Each row comes from the steps of one walk. Every step used is in the known rows, and no mark comes twice. Write the walk behind each row, first mark first.
(in the rows, 128 means zero)
Known rows
buran-zega-zozoz-zerobe-lunab: [128 151 110 126 163 139 105 108 106 156 103 163 172 143  55 135 109 106]
zerobe-lunab-zega-buran-vitem-zozoz: [139 187 144 124 154 137  79 107 145 174 127 145 154 139  50 207 121 112]
tiba-buran-vitem-zozoz: [177 174 121 168 132 143 105 110 117  93 112 130 145 105 106 146 128  96]
zozoz-zerobe-lunab-zega-buran: [ 87 149 145 106 160 164  84 126 166 168 107 143 158 130  75 164 125 142]
vitem-zozoz-zerobe-lunab: [117 155 122 132 195 171 113 138 120  97 119 165 147 127  83 140 119  86]
tiba-buran: [135 148 117 163 111 166 108 126 131 127  98 118 144 111 123 128 121 138]
lunab-zerobe: [119 123 127 111 156 172  89 136 128 136 118 160 171 162  90 134  86 114]
zerobe-lunab-zega: [111 149 134 138 143 170  80 136 169 175 118 165 164 132  77 178 109 122]
zozoz-zerobe-lunab-zega: [ 93 131 141 121 166 176  85 141 172 142 108 168 166 119  85 152 122 118]
buran-zega-lunab-zerobe-zozoz: [137 148 118 116 145 131  72 115 119 165 101 171 197 194  46 154  73  96]
zozoz-zerobe: [103 119 122 115 157 166 120 136 122 105 115 136 154 129 112 106 117 122]
zega-buran-vitem-zozoz-zerobe: [141 170 131 101 163 123 116  99  93 112 131 111 143 142  80 149 128 112]
zega-buran-zerobe-zozoz: [ 96 149 111 139 150 123  84  91  83 176 118 105 158 171  91 174 107 117]
buran-zerobe-lunab-zega: [103 123 121 147 164 144  73 129 136 187 126 170 165 132  95 182 113  85]
lunab-zega-zozoz: [121 151 134 136 118 159 107 128  95 157 128 124 164 132  64 157  81 109]
vitem-zozoz: [139 156 120 138 153 160 131 131  83 102 136 133 143 142  89 129 105  92]
zerobe-lunab: [117 146 108 141 161 167  99 133 147 158 119 156 154 142  96 154 109 121]
buran-vitem-zozoz-zerobe: [152 152 127 123 176 138 118 118  99  71 131 145 157 125  93 131 123  75]

Which walk is each row?
[137 181 125 107 183 128 101 101 119 130 124 129 144 141  72 170 132 109] | zega-buran-vitem-zozoz-zerobe-lunab
[142 160 142 128 182 148  86 123 144 104 125 171 165 116  69 171 127  70] | buran-vitem-zozoz-zerobe-lunab-zega
[131 167 160 102 141 130  95 107 118 132 128 122 154 129  61 171 127 112] | lunab-zega-buran-vitem-zozoz-zerobe
[108 150 105 130 181 167 113 130 102 133 114 146 157 131  78 142  93 104] | zega-zozoz-zerobe-lunab
[119 146 115 117 161 161  79 139 119 142 110 156 186 189  68 161  54  97] | zega-lunab-zerobe-zozoz
[113 156 145 129 180 175  97 141 138 110 119 171 158 117  68 156 118  85] | vitem-zozoz-zerobe-lunab-zega
[148 134 117  97 141 127 100 128 118 170 111 169 183 182  59 136  79 106] | buran-zega-lunab-zerobe
[106 148 104 123 166 124  95 108 109 202 125 124 141 157  96 177 119 122] | zega-buran-zerobe-lunab
[124 153 114 183 142 149  72 119 124 179 100 150 155 100  96 185 107  91] | tiba-buran-zerobe-lunab-zega-zozoz
[117 162 123 143 148 167  89 129 130 179 121 153 165 133  57 184  88 111] | zerobe-lunab-zega-zozoz
[150 159 120 150 123 141  63 109 139 159  76 161 188 159  66 152  91 111] | tiba-buran-zega-lunab-zerobe-zozoz
[109 136 112 149 168 140  82 124 105 191 127 160 165 133  78 189  93  73] | buran-zerobe-lunab-zega-zozoz
[ 93 149 142 134 126 130  64 100 110 193 120 116 169 155  74 195 107 115] | lunab-zega-buran-zerobe-zozoz
[105 167 139 120 136 156  79 118 162 203 118 135 153 144  66 192 115 147] | zerobe-lunab-zega-buran
